Known rows, with every way that one mark hangs from another:
{figop {dotu setu} {figo deki gebag zikir}}: [ 41 -30 -14  30   4  36 -42 -15  -5  29  12 -22  24 -36  24  21 -15  64
 -17 -35 -26 -69  -7]
{figo gebag}: [  5   2  -1  17  25  17 -12  -1 -27 -10 -13 -25  20   0  -2 -20  -1   8
  -2 -14 -27 -22 -14]
{sigin dotu {figo gebag setu}}: [  9  -1  -9  28  41  44  -8  25 -34 -12  -4 -29  16  21  38 -17 -43  -4
   7   1   0 -48  32]
{sigin dotu}: [ 10  -4   8  11  -9  20  -1  11  -4 -10   3  -1   3  22  35   6 -22 -15
  -3  13   3  -7   6]
{zikir {dotu gebag setu} {figo deki}}: [ 76 -15   8  -1 -49   0 -21 -15 -24  33  27 -14  -1 -24 -36 -16  27  16
 -12   8 -33  -1 -20]
{sigin {dotu gebag setu} figo}: [ 35  -7  14 -18 -20  46   4  40 -36  -8  38 -14 -11  46  21 -14 -24 -20
  -8 -16  22  -4  48]
{setu dotu}: [  0  10  -4 -10 -10   5 -18   4  -6   5   7   2   1  -2 -31  -5  -5  13
  -8 -19  11 -33 -26]
{deki {dotu setu}}: [ 49  -5  16 -18 -36  17   6 -18 -10 -13  11  -4 -15  32 -22  -7  -7 -10
  -8  12  29  -2 -12]
{zikir {dotu setu} figo}: [ 45 -19 -10   6 -35   8 -12 -35 -18  24  22 -19   2 -26 -26 -10  13  16
  11  13  -9  -4 -16]
{deki dotu}: [ 26   4  15 -10  -9   0  11  -8  -6  -7  -3   1  -9  25 -16 -16  -9 -13
   0  22  20  15  -7]
{sigin {figo deki gebag {setu dotu} zikir}}: [ 11   2 -39  30  53  27 -23  12 -11  13 -15 -25  15 -13   1 -18 -26  43
 -16 -34 -13 -82  -9]
{dotu gebag setu}: [ 38  -3  23 -13 -54  22   3   1 -25   2  37 -17 -15  28 -23 -10  19 -16
 -14 -19   0  -7   0]
{sigin {dotu setu}}: [ 32 -12  10   2 -37  37  -5   2  -8 -14  15  -8  -1  28  29  14 -21 -12
  -9   3  13 -23   1]
{figop {figo {setu {dotu gebag}}}}: [ 10  -2  14   3   8   2 -11 -22  -6  27  33  -6   4   7 -31 -11   3  18
   2 -13 -22 -47  -1]
{sigin figo}: [ -4  -1 -12 -18  32   8   3  28 -11  -1   6   2  -2   1   5 -13 -17   9
   5 -15  20   7  41]
{figo gebag {setu dotu} zikir}: [  -9    5  -37   67   24   33  -11  -31  -13   14  -13  -51   19   -2
  -10  -19   -9   23   -2  -23  -26 -103  -51]
{sigin dotu {figo gebag}}: [ 10  -3  -5   6  43  41  -8  39 -37 -18  -2 -20  16  23  39 -24 -41   0
   1 -14   2 -16  37]
{figo {deki {dotu setu}} gebag}: [ 72  -4  16  -3  -1  21 -29  -4 -21 -17 -18 -11  11  11 -16 -14  -9  21
 -31  -5 -18 -34 -37]
{figo deki gebag {setu dotu} zikir}: [  19    2  -34   61   27   24  -33  -20   -1   17  -28  -34   22  -18
   -5   -7  -11   43  -25  -23  -42 -113  -63]
{figop dotu {figo deki zikir}}: [ 15 -22 -15  24  11   5 -28  -4  20  42   9   4  13 -44  31  29 -14  54
  -8 -14 -16 -36  11]
{setu {dotu gebag}}: [  7  16  12 -12 -26   5 -11  14 -21  11  25  -6  -6  13 -45 -20  12  -4
 -12 -24   0 -22 -21]
{zikir {dotu gebag} {figo setu}}: [ 29  -4   0  34 -26  -7   1 -28 -29  43  22 -31   1 -20 -35 -29  25  -8
  20  31 -33  -7  -8]
{zikir figo}: [ 17  -8  -4   8  -5  -3   7 -15  10  12   7   6   7  -4 -14 -10   7  15
   0   9 -30  -1 -15]

Rows:
[ 28  -2 -28  30  54  24  -6   4 -11   5 -22 -26   8   5  11 -25 -29  27
 -11  -7  -8 -52   4]	{sigin {figo {deki dotu} gebag setu zikir}}
[ 26 -19 -20  48  53   9 -26 -42  -7  35  -6 -36  26 -32  10 -11  -5  50
  -1 -10 -51 -61 -14]	{figop {figo deki gebag setu {zikir dotu}}}
[ 12 -14 -33  30 -14  18   1 -32  -9  22   9 -37  -4 -16  10  -2   3  12
   7  -8  11 -18 -11]	{figo {zikir {dotu setu}}}
[ 39   3  11 -30  19   0  -3  38 -15   1   3  12 -10  15 -10 -23 -15   6
 -17  -4  14  17  31]	{sigin {figo {deki {dotu gebag}}}}
[ 49 -11  21 -10  42   2 -22 -15  -9   3  -3   1  20   4 -10 -19  -9  39
 -17  -9 -39 -17 -10]	{figop {figo {deki dotu} gebag}}
[ 44 -13 -18  21 -25   8 -14 -13  -9  29   8 -27  -6 -20   3  -2  13  19
 -20 -12 -13 -20 -19]	{figo deki {zikir {dotu gebag setu}}}
[ 20 -11 -17  37  47  15 -30 -34   6  27  -2 -21  26 -14  -6  -8 -11  60
 -17 -30 -52 -91 -34]	{figop {figo deki gebag {setu dotu} zikir}}
[  7 -13   1  40  21  21 -34 -14 -21  29  10 -25  25 -34   9  12 -14  32
  17  -3 -22 -61  13]	{figop dotu {figo gebag setu}}
[ 13   2  12 -10   8  28  10  49 -32  -4  25  -8  -6  37  27 -23 -24 -23
  -2  -7  12  11  54]	{sigin {dotu gebag} figo}
[ 28  -4  13   5 -66  27 -18  18 -28  18  33 -16  -9 -10  -5  16   7  -9
  -2  -9  19 -18  12]	{figop {dotu gebag setu}}
[ 44 -13  22 -23  22 -11 -13 -15  12  11   7  20   5   4 -10  -3  -9  33
 -16   2 -18   0   2]	{figop {figo {deki dotu}}}
[ 21  -7 -26  41  38  16 -17  -6   1   4 -30 -25  22 -14  22 -11  -5  39
 -26 -25 -47 -48 -37]	{figo deki gebag zikir}
[-11   6 -30  21  21  22   7  11 -11  24  16 -24  -7  10  -9 -22 -14  10
   1 -25  13 -51  16]	{sigin {figo {setu {dotu gebag}} zikir}}
[ 57   1  32 -21 -52  17  13  -8 -26  -6  27 -12 -22  48 -35 -24   8 -26
 -12   7  19   9  -6]	{deki {dotu gebag setu}}
[ 25 -24   7  -4 -25  23 -28 -10  -5  25  36  -1   5 -25   6  30 -10  33
   5 -16  11 -30  23]	{figop {dotu setu} figo}
[ 48 -14  -7   2 -10  45   0  36 -14   3  25 -14  -9  34  40  -7 -27   4
 -29 -24   6 -26  30]	{sigin {dotu gebag setu} {figo deki zikir}}
[ 20   5 -21  42 -11   7 -15 -11  13  32  -1 -16  -3  -6 -15   0   3  21
 -27 -13 -24 -84 -44]	{figo deki {setu {dotu gebag}} zikir}
[ 60  -4  15  17 -21  -8   1 -18   9  20   3   6  -2   7 -31 -14   8   7
 -16  34 -40 -25 -29]	{zikir {figo {deki {dotu gebag}} setu}}
[ -2  -6 -36  54  32  20  -7 -26 -32  16 -15 -57  20 -23  14 -30   1  17
  11 -13 -23 -26 -22]	{figo gebag {zikir dotu}}
[ 42  -1  -2  14  -8  -1   8  -4  10  14  -6  -6 -10  18   0 -16   2   8
 -29   3 -14  -6 -24]	{figo {deki {dotu gebag}} zikir}
[ 17  -1 -13  -2  33   4 -16  24   2   8  -8   6  -1 -12   7   3 -21  21
  -7  -1   6 -31  28]	{sigin {figo deki setu}}
[ 28   0 -17  16  25  11   9  12  -1  17  -1 -12 -12  14   3 -19 -19  10
 -12   1   7 -29  18]	{sigin {figo {deki {dotu gebag}} setu zikir}}
[ 42  -9  -2  16  17   2 -20  -7  -1   6 -13  -1  26 -17 -13 -17   4  37
 -20  -1 -65 -27 -37]	{zikir {figo deki gebag}}
[ -8  -6 -40  63   5   7   4 -41  -3  34  -5 -44  -1 -24  13  -2   0   3
  20  17   1 -43 -12]	{figo setu {zikir dotu}}
[ 59  -6   4  31  10   5 -13 -25  -2   7 -18  -9  18  -2 -25 -20  -4  26
 -15  25 -54 -49 -44]	{zikir {figo {deki dotu} gebag setu}}
[ 28 -15   4  34  22  15 -50  -5 -10  31  -1 -11  28 -47  12  21 -16  48
  -1  -4 -35 -70   3]	{figop dotu {figo deki gebag setu}}
